What can hang from each mark
J158: J359 J692 J873
J511: J189 J213 J829
J472: J83 J374 J873
J95: J213
J189: J95
J359: J158
J378: J213
J829: J207 J511
J213: J95 J207 J374 J378 J511 J873
J207: J213
J374: J472
J649: J213
J83: J213

Every row comes from one small tree of marks. The marks that hang from a mark follow it in brackets, in the order of their numbers. Every link used is in the known rows. Which tree was each row made from?
In the rows, 128 means zero.
Known rows
J359{J158{J692 J873}}: [148 126 157  98 137 151 136 133 146 177 124 115 126 150 157 158 119 151
 163 114 129 107 133 123 171 136  96  98 126 125 100 125 129 132  96 112
 115 161]
J511{J189 J213{J378 J873}}: [132 101 117 127 171 115 109 128 114 167 165 200 168  63 123 143 125 134
 119 131 123 140  95 112 143 143  53 145 106 163 125 129  75 121 157 139
 124 146]
J511{J189}: [152 125 136 118 169  96 127 150 152 141 153 160 143 110 118 151 106 121
 126 144 142 152 127 123 131 140  89 149 114 151 127 113 109 113 146 127
 112 144]
J649{J213{J207}}: [159 104 110 124 164 138 128 137 167 144 132 131 131 134 141 124 113 124
 151 115 142 110 151 108 110 142 129 141 136 158 104 131 109 109 124 142
 153 133]
J829{J207 J511}: [155 143 116 142 144 109 128 134 174 169 152 134 121 138 170 155 107 127
 165 158 129 127 133  90 142 116 117 148 136 137 133 104  90 131 119 109
 116 153]
J374{J472{J83{J213}}}: [141 121 128 137 140  91 105 199 164 176 140  99 132 129 137 129 116 133
 163 119 141  91 128 119 127 123 121 127 123 128 117 129  79 107 101 123
 114 114]
J378{J213{J95 J207 J374 J873}}: [158 102 128 138 164 163 132 138  66 168 120 164 154 131 138 130 167 122
 134 107  74 121 119  73 113 156 113 179 179 132  94 128 115 148 164 142
 119 123]
J207{J213{J873}}: [150 125 153 125 140 138 135 133 119 169 146 136 115 132 133 141 137 133
 153 141 120 106 150 102 128 138  87 132 107 139 133 111 114 139 138 127
 108 129]
J213{J95 J207 J511}: [129  89 118 137 164 136 117 138 113 146 152 153 140 102 120 141 125 142
 156 110 108 155 136 143 129 155 133 127 155 153  79 118  90 117 153 135
 128  88]
J829{J207{J213{J95 J511{J189} J873}}}: [145 136 121 164 162 119 121 137 134 171 154 159 127 118 133 172 133 125
 171 157 112 114 150 128 143 133  92 131 118 137 130 108  89 131 148 107
  91 129]
J374{J472}: [134 127 143 130 127  91 113 184 144 183 139  95 120 130 114 122 129 141
 162 118 140 122 129 137 127 132 114 141 122 124 126 141  92 112 116 120
 126 129]
J207{J213{J95 J873}}: [148 140 157 126 139 147 140 140  96 160 148 135 121 120 126 141 134 127
 161 127 101 108 148 101 131 145 103 138 117 134 121 108 115 149 164 126
 106 104]
J95{J213{J378}}: [164 113 110 142 140 135 120 137 142 137 120 128 138 109 131 138 144 131
 142 124 135 118 128 121 131 138 143 125 133 139 125 156 109  94 171 146
 159 115]
J378{J213{J95 J207 J511{J189}}}: [157 117 113 127 172 132 122 148  98 154 132 173 161  88 123 158 139 126
 134 116 105 147 138 113 111 162 123 171 143 158 114 138 118 110 157 136
 125 116]
J83{J213{J374{J472} J378 J511 J873}}: [135  54 136 161 172 144  99 165  83 175 144 148 144  97 123 148 169 159
 141 135 107 118 121 134 132 116  90 110 129 138 104 152  67 115 122 125
  85 129]
J189{J95}: [139 141 146 146 124 108 129 121 122 134 122 104 134 110 118 142 123 125
 150 121 118 131 147 100 127 155 138 157 124 105 112 129  97 112 164 130
 145 117]
J95{J213{J207}}: [163 102  95 133 157 126 116 146 153 143 121 134 132 140 144 129 131 124
 143 119 135 117 129 110 112 134 131 136 149 153 107 139 105 103 165 152
 149 119]
J378{J213{J207 J511{J189{J95} J829}}}: [157 110 107 131 181 115 127 133 127 153 131 171 155  99 120 160 134 133
 129 142 124 150 143 105 118 174 121 177 131 150 121 135 115  96 136 137
 125 144]
J95{J213{J207 J374 J378 J511{J189} J873}}: [155  35  86 152 199 162 100 131 115 143 128 187 147 113 128 135 156 148
 134 134 110 122 104 128 131 140  96 130 157 169  97 138  76  98 158 157
 124 130]
J189{J95{J213{J207 J378 J873}}}: [150  98 113 152 137 149 114 108 115 136 109 124 140 112 134 125 142 127
 148 121 107 117 124  91 126 164 134 166 139 123  99 141  85 108 196 147
 164 114]
J213{J95 J207 J378 J873}: [135  61 136 134 142 195 124 103  87 164 148 163 146 111 142 102 156 133
 143 117  87 146  94 102 154 185 109 156 164 139  64 113  88 157 201 141
 155 101]
J359{J158{J692}}: [148 134 160 116 150 131 140 142 141 166 124 108 125 146 146 156 126 140
 166 122 131 112 140 126 159 136 110 102 122 129 109 140 120 122 101 106
 112 146]
J829{J511}: [156 135 138 106 139 120 134 140 153 152 152 127 123 125 151 137 100 136
 146 137 130 139 128  88 128 123 124 148 127 145 130 110 108 125 119 127
 127 139]
J511{J189 J829{J207{J213{J378 J873}}}}: [149 126 121 141 196  96 147 133 175 152 172 182 137 122 120 168 111 124
 144 200 145 143 132 113 172 168  83 153 107 142 129  90 105 122 144 114
  88 167]
J158{J359}: [149 131 140 144 139 128 137 134 164 149 138 103 123 122 157 129 107 131
 125 106 135 151 132 136 113 108 136 102 132 114 102 110  99 137 112 143
 131 146]
J189{J95{J213{J374 J378}}}: [145 112 124 162 142 131 124 125 101 115 102 109 144 102 120 146 141 130
 149 116 107 109 140  97 131 149 150 150 142 110 106 147  90  97 179 144
 153 107]
J472{J83 J374 J873}: [170  99 124 132 113 130 101 124 158 143 132 148 133 161 194 107  92 109
 121 144 141  84 134 116 120 204 124  76 129  94 111  96  86  92 112 167
 126 116]
J158{J692}: [171 139 160 102 141 143 118 140 134 155 142 111 120 140 149 157 135 141
 169 125 136 143 137 106 133 140 117 118 142 126 136 153 101 118 122 118
 132 133]
J378{J213{J207}}: [162 117 123 126 144 129 131 137 116 169 120 146 146 124 145 137 148 122
 130 118 121 128 140  86 109 156 121 169 147 141 119 140 126 121 142 139
 147 136]
J649{J213{J207 J374 J378 J511{J189}}}: [146  46 102 143 205 157 117 133 133 126 134 168 148  98 123 144 126 147
 143 123 131 117 144 133 132 147 114 125 144 176  92 133  89  89 108 146
 136 133]
J472{J873}: [155 114 139 134 114 121 114 125 137 157 150 144 107 137 143 125 122 115
 123 140 142 148 129 138 122 156 101 103 130 120 136 129 108 109 148 154
 130 136]
J649{J213{J207 J374 J378 J511}}: [145  49 105 150 188 163 119 127 132 132 129 150 141 106 128 138 136 150
 149 116 127 109 149 131 130 146 130 116 150 163  89 139  90  93 102 146
 145 127]

Which tree is each row?
[142  93 131 126 151 165 125 123 106 170 152 158 136 141 140 105 139 123
 147 114  87 143 103  98 128 165 103 161 165 140  73 103  92 162 190 139
 128 109] => J213{J95 J207 J873}
[135  98 118 113 169 114 113 156 111 150 161 169 146  84 146 143  98 143
 132 132 127 134 103  94 143 125  76 144 126 166 130 119  76 113 117 142
 112 144] => J829{J511{J189 J213{J374{J472{J873}} J378}}}
[128  93 149 144 179 148 136 148  65 122 144 157 142  73 104 177 135 151
 154 131 104 116 159 132 157 145 107 113 122 151 108 117 104 114 139 127
  99  93] => J207{J213{J95 J374 J378 J511{J189}}}
[146 123 134 142 149 146 113 130 114 170 161 159 133 101 104 138 143 141
 156 122  87 151 117 146 123 146 119 129 134 132 113 125  88 129 162 125
 102 108] => J213{J95 J511 J873}
[162 108 124 147 178 135 117 136  86 164 122 176 154 101 112 159 162 135
 127 131  90 128 128 103 109 145  98 170 138 137 133 141 103 110 133 136
  98 150] => J378{J213{J374 J511{J189{J95}} J873}}
[140 145 125 168 149 110 126 141 134 164 146 136 123 117 134 176 131 127
 178 147 121 110 167 132 144 130 117 118 122 129 127 116  96 124 138 106
 102 116] => J829{J207{J213{J95 J511}}}
[138  57 150 157 154 170 127 111  86 162 138 157 139 125 127 122 174 148
 131 134  95 124 101 107 156 148  92 128 159 119  95 121  86 140 142 138
 123 140] => J213{J374 J378 J873}
[145  57  99 150 166 143 111 161 112 143 111 128 140 130 136 123 153 143
 149 112 123 102 118 116 135 136 126 132 167 148  91 150  87 100 150 153
 149 113] => J95{J213{J207 J374{J472} J378}}
[116   7 120 163 182 159 115 117  89 141 135 167 144 102 126 142 159 169
 137 127 117 139 128 141 157 154 109 104 171 154  66 125  73 104 108 145
 134 118] => J213{J207 J374 J378 J511}
[109 103 104 177 171  81 125 143 125 172 161 161 147 104 125 152 136 145
 151 152 133 119 117 122 178 153  99 111 141 116 110 130  66 112 112 134
 110 148] => J511{J213{J374{J472{J873}} J378} J829{J207}}
[147  85 121 158 170 126 114 153 148 136 141 142 153 105 149 156 123 136
 141 130 127  92 135 110 141 127 132  93 139 133  98 112  79 102 101 134
 110 104] => J472{J83{J213{J374 J378 J511}}}
[156 125 113 159 190 105 131 143 110 148 126 169 155 100 109 182 147 133
 136 148 109 132 148 108 127 152 121 163 139 129 132 136 110  98 122 127
  96 150] => J378{J213{J374 J511{J189{J95} J829{J207}}}}
[158 105 113 134 155 128 118 135 118 171 124 157 145 108 135 149 151 136
 133 121 122 136 145 112 106 154 124 153 140 151 123 148 117 103 125 138
 138 134] => J378{J213{J207 J511}}
[141 104 147 132 162 162 127 131  88 150 157 168 136  75 111 160 139 145
 155 140 103 125 142 131 149 157  93 129 102 154 123 116 102 124 160 125
 105 104] => J207{J213{J95 J378 J511{J189} J873}}
[126 163  97 145 204  58 138 149 153 148 182 195 169  81 112 177  92 117
 145 158 129 148 119 112 163 153  93 150 119 145 117 104  85 121 160 121
  90 139] => J511{J189 J213{J95} J829{J207}}
[127  74 136 134 141 168 133 120  91 137 140 144 151  97 138 121 139 134
 145 109 108 147 120 111 160 181 136 144 162 139  62 119 100 137 189 140
 168  85] => J213{J95 J207 J378}
[149 140 115 141 198  70 145 142 196 147 171 174 140 130 116 168 100 118
 139 192 153 158 129 120 162 160  98 154 118 136 125  93 106 115 140 114
  93 169] => J511{J189 J829{J207}}
[166  85 129 138 140 147 109 136 139 151 128 145 165 133 190 121 118 126
 129 140 123  67 130  88 127 181 127 100 121 106  90 104  76 111 117 141
 116 111] => J472{J83{J213{J378 J873}} J374}
[148 141 121 139 199  76 150 144 184 144 170 173 136 128 119 176  99 120
 146 196 152 143 144 114 164 159  90 151 107 142 131  88 110 118 135 113
  85 163] => J511{J189 J829{J207{J213}}}
[141 129 127 113 141 140 125 129 112 163 161 153 146  83 150 132 112 142
 147 118 104 134 104  79 139 131 110 149 129 151 121 118  86 138 145 133
 133 123] => J829{J511{J213{J95 J378 J873}}}
[111  89 114 143 167 122 110 159  71 180 149 160 154 110 128 117 141 140
 152  88  86 111  99  99 129 131  80 141 165 144  79 125  59 146 145 144
 111 111] => J511{J213{J95 J207 J374{J472} J873}}
[137  88 115 160 147 134 115 137  97 126 100 107 142 111 124 132 141 136
 155 111 109 106 133  98 131 154 141 159 150 119  90 147  80  98 174 146
 156 106] => J189{J95{J213{J207 J374{J472} J378}}}
[154 101 114 133 172 126 115 130 130 128 130 161 151 100 123 142 118 120
 131 140 122 138 118 103 130 159  97 175 122 149 112 125  90 105 188 141
 135 133] => J511{J189{J95{J213{J207 J378 J873}}}}
[141  86 132 149 169 124 109 146 106 138 144 155 156  62 122 174 136 143
 130 143 130 142 143 133 132 132 107 122 102 148 116 150  84  95 152 124
 109 120] => J83{J213{J378 J511{J189{J95}}}}
[151  73  95 136 223 128 129 145 161 126 145 169 140 123 115 148 109 141
 146 138 136 122 148 127 124 145 117 132 144 172  96 118  97  90  96 144
 111 146] => J649{J213{J207 J374 J511{J189 J829}}}
[152 112 129 138 164 144 138 150  68 151 114 149 157 121 135 143 153 121
 135 101  89 122 136  80 117 154 133 170 178 132  93 133 123 135 156 141
 128 111] => J378{J213{J95 J207 J374}}
[106   4 114 159 197 139  99 150  79 140 131 162 152  84 107 143 146 170
 145 128 116 135 120 146 158 161  88 141 155 158  70 130  52  90 116 140
 123 121] => J213{J207 J374{J472} J378 J511{J189{J95}}}
[173 128 152  90 127 190 117 125 158 164 139  99 114 140 195 149 107 157
 147  91 132 149 120 119 134 110 110  86 153 109 106 115 101 150  92 141
 135 171] => J158{J359 J692 J873}
[154  81 112 140 192 128 121 148  94 154 123 179 156 108 125 160 150 137
 124 125 111 133 138 108 113 146 103 158 155 159 113 136 110 104 118 141
 112 141] => J378{J213{J207 J374 J511{J189}}}
[153 101  99 155 171 109 103 178 131 147 120 126 130 122 109 149 144 148
 157 116 123 105 134 147 113 109 133 113 145 143 124 158  87  80 123 142
 112 118] => J95{J213{J374{J472} J511}}
[130  78 117 151 198  92 102 188 136 149 146 153 141 109 101 157 118 154
 152 130 125 114 126 154 136 120  97 114 139 149 112 116  67  87  74 129
  79 128] => J213{J374{J472{J83}} J511{J189}}
[112  69 119 148 165 150 118 123  59 162 148 178 166  88 135 123 151 142
 138  96  84 121  98  93 147 148  87 132 167 144  71 125  66 148 163 149
 132 105] => J511{J213{J95 J207 J374 J378 J873}}
[165 130 116 135 164 154 119 136 148 153 147 145 132 105 111 136 124 131
 163 112 107 118 141 134 106 139 137 133 124 148 122 138 100 110 140 132
 123 119] => J649{J213{J95 J511 J873}}
